Each row was made from one small tree. Brackets hold a mark, then the marks that hang from it, in alphabetical order. Every link used is in the known rows. Write each row's tree.
Known rows:
(monog bivav): 33.0,34.4,52.3,-19.8,20.3,71.7,0.0,44.3,-22.4,-21.3,2.4,-19.2,-28.4,-46.3,-13.7
(vivuta (lini (monog bivav) zuzu)): 1.3,56.9,-12.2,6.9,30.0,25.0,0.6,16.7,-20.6,20.7,10.6,-2.1,-18.8,-36.1,10.2
(vivuta (lini (monog bivav))): 8.9,53.9,14.5,14.9,18.9,34.5,-12.1,55.8,-10.3,6.1,-3.9,-40.1,-33.0,-30.9,-3.6
(tunimi (lini monog vivuta) tufur): -30.2,14.0,-23.8,24.0,-19.2,6.4,22.9,-0.1,-20.3,-6.0,-13.6,-50.7,-36.9,-8.2,7.3
(tunimi lini (tufur voru)): 13.5,3.9,27.0,21.5,0.7,33.1,20.5,18.4,-40.9,11.9,-19.5,-56.7,-20.5,4.6,-6.3
(tufur tunimi): 45.5,16.3,42.8,-23.5,22.2,36.3,19.2,51.2,10.4,-22.3,17.7,-61.3,-19.8,-38.2,24.7
(tunimi (lini monog vivuta zuzu) (tufur voru)): -23.6,22.1,-33.8,38.8,-11.7,8.7,24.0,-19.0,-40.1,41.6,-0.4,7.4,-34.4,1.2,14.6
(buto (lini zuzu)): 18.3,53.4,9.8,-38.9,29.8,-8.0,19.0,-9.8,-8.6,-1.2,33.0,-39.4,44.0,-45.3,24.6
(vivuta lini): 44.0,49.2,25.3,-25.9,35.2,-2.4,3.1,51.8,-8.0,-9.9,10.8,-71.6,25.0,-26.3,3.9
(voru (tufur (tunimi (lini zuzu)))): 28.6,-12.9,-16.9,-15.7,31.7,32.7,24.0,7.8,4.8,-31.9,59.0,-13.6,12.5,-33.0,55.8
(buto (lini (monog bivav) vivuta)): -19.4,68.7,12.7,18.1,-8.5,40.6,-24.6,27.0,5.5,-9.7,15.3,-22.9,-22.8,-41.0,2.0
(tufur (tunimi (lini (monog bivav) vivuta zuzu)) voru): -12.8,21.1,-22.4,62.7,0.9,54.7,-3.1,3.4,-7.7,35.5,33.1,29.7,-82.6,-15.9,29.7
(zuzu lini): 34.0,35.3,52.9,-44.6,51.4,25.1,28.7,31.0,-4.0,10.6,15.9,-50.8,-12.2,-51.0,15.3
(buto (lini monog vivuta zuzu)): -11.5,67.5,-23.9,-11.8,8.0,-18.6,9.2,-7.6,1.6,9.2,36.7,-16.1,20.7,-42.5,33.1
(tufur tunimi voru): 58.6,20.6,59.0,0.6,20.0,52.0,7.5,70.1,0.8,6.2,18.4,-41.2,-27.8,-24.5,19.8
(lini monog zuzu): 20.0,35.2,-0.8,-33.3,26.1,8.5,38.5,19.3,-17.9,16.6,12.2,-1.0,-9.1,-48.6,25.5
(voru (tufur (tunimi (lini vivuta)))): 25.1,-2.4,-3.8,3.8,12.4,37.0,-3.2,40.4,20.2,-56.3,60.3,-31.1,0.4,-25.5,41.3

Which tree is each row?
-13.6,57.2,27.0,6.5,23.0,59.8,-0.3,31.3,-1.5,19.5,15.5,0.7,-66.9,-53.2,6.0 => (zuzu (lini (monog bivav) vivuta))
9.9,-5.2,-6.8,9.3,8.0,9.7,30.9,34.5,13.4,-1.5,10.6,-71.6,-57.3,-24.8,41.2 => (tufur (tunimi (lini monog)))
10.0,-11.3,-34.9,1.7,21.2,25.1,29.2,16.3,12.3,-13.7,51.8,-5.8,-12.0,-33.3,64.3 => (voru (tufur (tunimi (lini monog zuzu))))
17.7,0.9,-31.3,-5.2,22.0,27.4,11.3,1.5,8.7,-39.0,75.2,3.5,14.2,-30.1,55.3 => (voru (tufur (tunimi (lini vivuta zuzu))))
-3.4,3.8,6.7,34.3,-10.7,25.6,25.3,26.4,-34.1,32.5,-29.5,-47.3,-47.6,4.7,1.9 => (tunimi (lini monog) (tufur voru))
3.2,15.9,11.5,31.1,-10.7,28.9,6.8,10.5,-36.1,5.8,-7.2,-37.5,-22.2,7.6,-9.0 => (tunimi (lini vivuta) (tufur voru))
0.1,7.8,-19.9,21.6,-2.9,5.0,16.9,28.5,16.9,-8.1,23.1,-54.3,-56.4,-21.5,39.0 => (tufur (tunimi (lini monog vivuta)))
-6.5,54.6,-6.6,0.8,9.9,47.2,4.3,7.1,-21.3,6.2,19.7,43.0,-37.8,-50.0,8.0 => (lini (monog bivav) vivuta zuzu)
7.7,-1.4,-20.8,22.0,-1.9,31.7,2.7,48.9,27.2,-36.0,50.9,-25.3,-24.3,-26.1,50.3 => (voru (tufur (tunimi (lini monog vivuta))))
24.7,-1.0,10.9,35.8,5.6,27.5,19.5,55.2,4.9,28.6,9.5,-51.2,-65.2,-9.6,34.4 => (tufur (tunimi (lini monog)) voru)
34.1,1.1,0.8,10.3,28.0,21.2,27.0,5.1,-13.2,26.0,35.7,-24.0,-27.6,-13.6,38.8 => (tufur (tunimi (lini zuzu)) voru)
0.9,50.0,20.2,8.6,-1.2,60.0,-7.1,45.6,-10.3,-11.2,6.8,7.9,-53.3,-44.7,-6.5 => (lini (monog bivav) vivuta)
3.8,51.8,18.5,-17.7,28.1,13.2,20.7,33.5,6.7,23.5,20.4,-22.7,-38.5,-48.4,22.2 => (zuzu (lini monog vivuta))
19.1,51.1,-18.9,-16.5,34.5,-20.3,20.8,21.8,-12.8,23.2,17.5,-30.2,12.6,-31.8,27.0 => (vivuta (lini monog zuzu))
-16.9,6.3,-42.8,35.2,3.6,63.9,-6.1,6.5,8.8,-24.1,58.0,40.0,-40.9,-35.1,47.1 => (voru (tufur (tunimi (lini (monog bivav) vivuta zuzu))))
41.8,-4.5,26.7,16.4,16.9,33.9,13.3,43.9,-1.5,10.2,18.3,-57.9,-40.3,-8.8,25.8 => (tufur (tunimi lini) voru)
11.3,49.5,-10.8,-21.9,13.8,1.6,24.9,11.4,-13.3,9.6,25.6,14.3,-10.7,-44.1,23.7 => (lini monog vivuta zuzu)
-0.9,1.1,-49.0,12.6,10.8,19.5,16.4,7.6,15.0,-21.2,64.5,9.7,-10.6,-31.8,63.2 => (voru (tufur (tunimi (lini monog vivuta zuzu))))
10.5,10.3,-30.4,-2.7,21.8,0.8,24.5,-19.2,0.8,-10.4,49.2,-26.1,-18.4,-27.4,44.0 => (tufur (tunimi (lini vivuta zuzu)))
-31.6,23.3,0.9,70.7,-28.6,67.3,-7.8,15.4,-36.1,21.8,-22.4,-2.4,-78.7,2.3,-16.9 => (tunimi (lini (monog bivav) vivuta) (tufur voru))
-54.2,21.5,-43.8,39.2,-14.0,40.6,16.8,-42.7,-39.5,7.1,-6.2,14.4,-55.1,-19.0,3.0 => (tunimi (lini (monog bivav) vivuta zuzu) tufur)
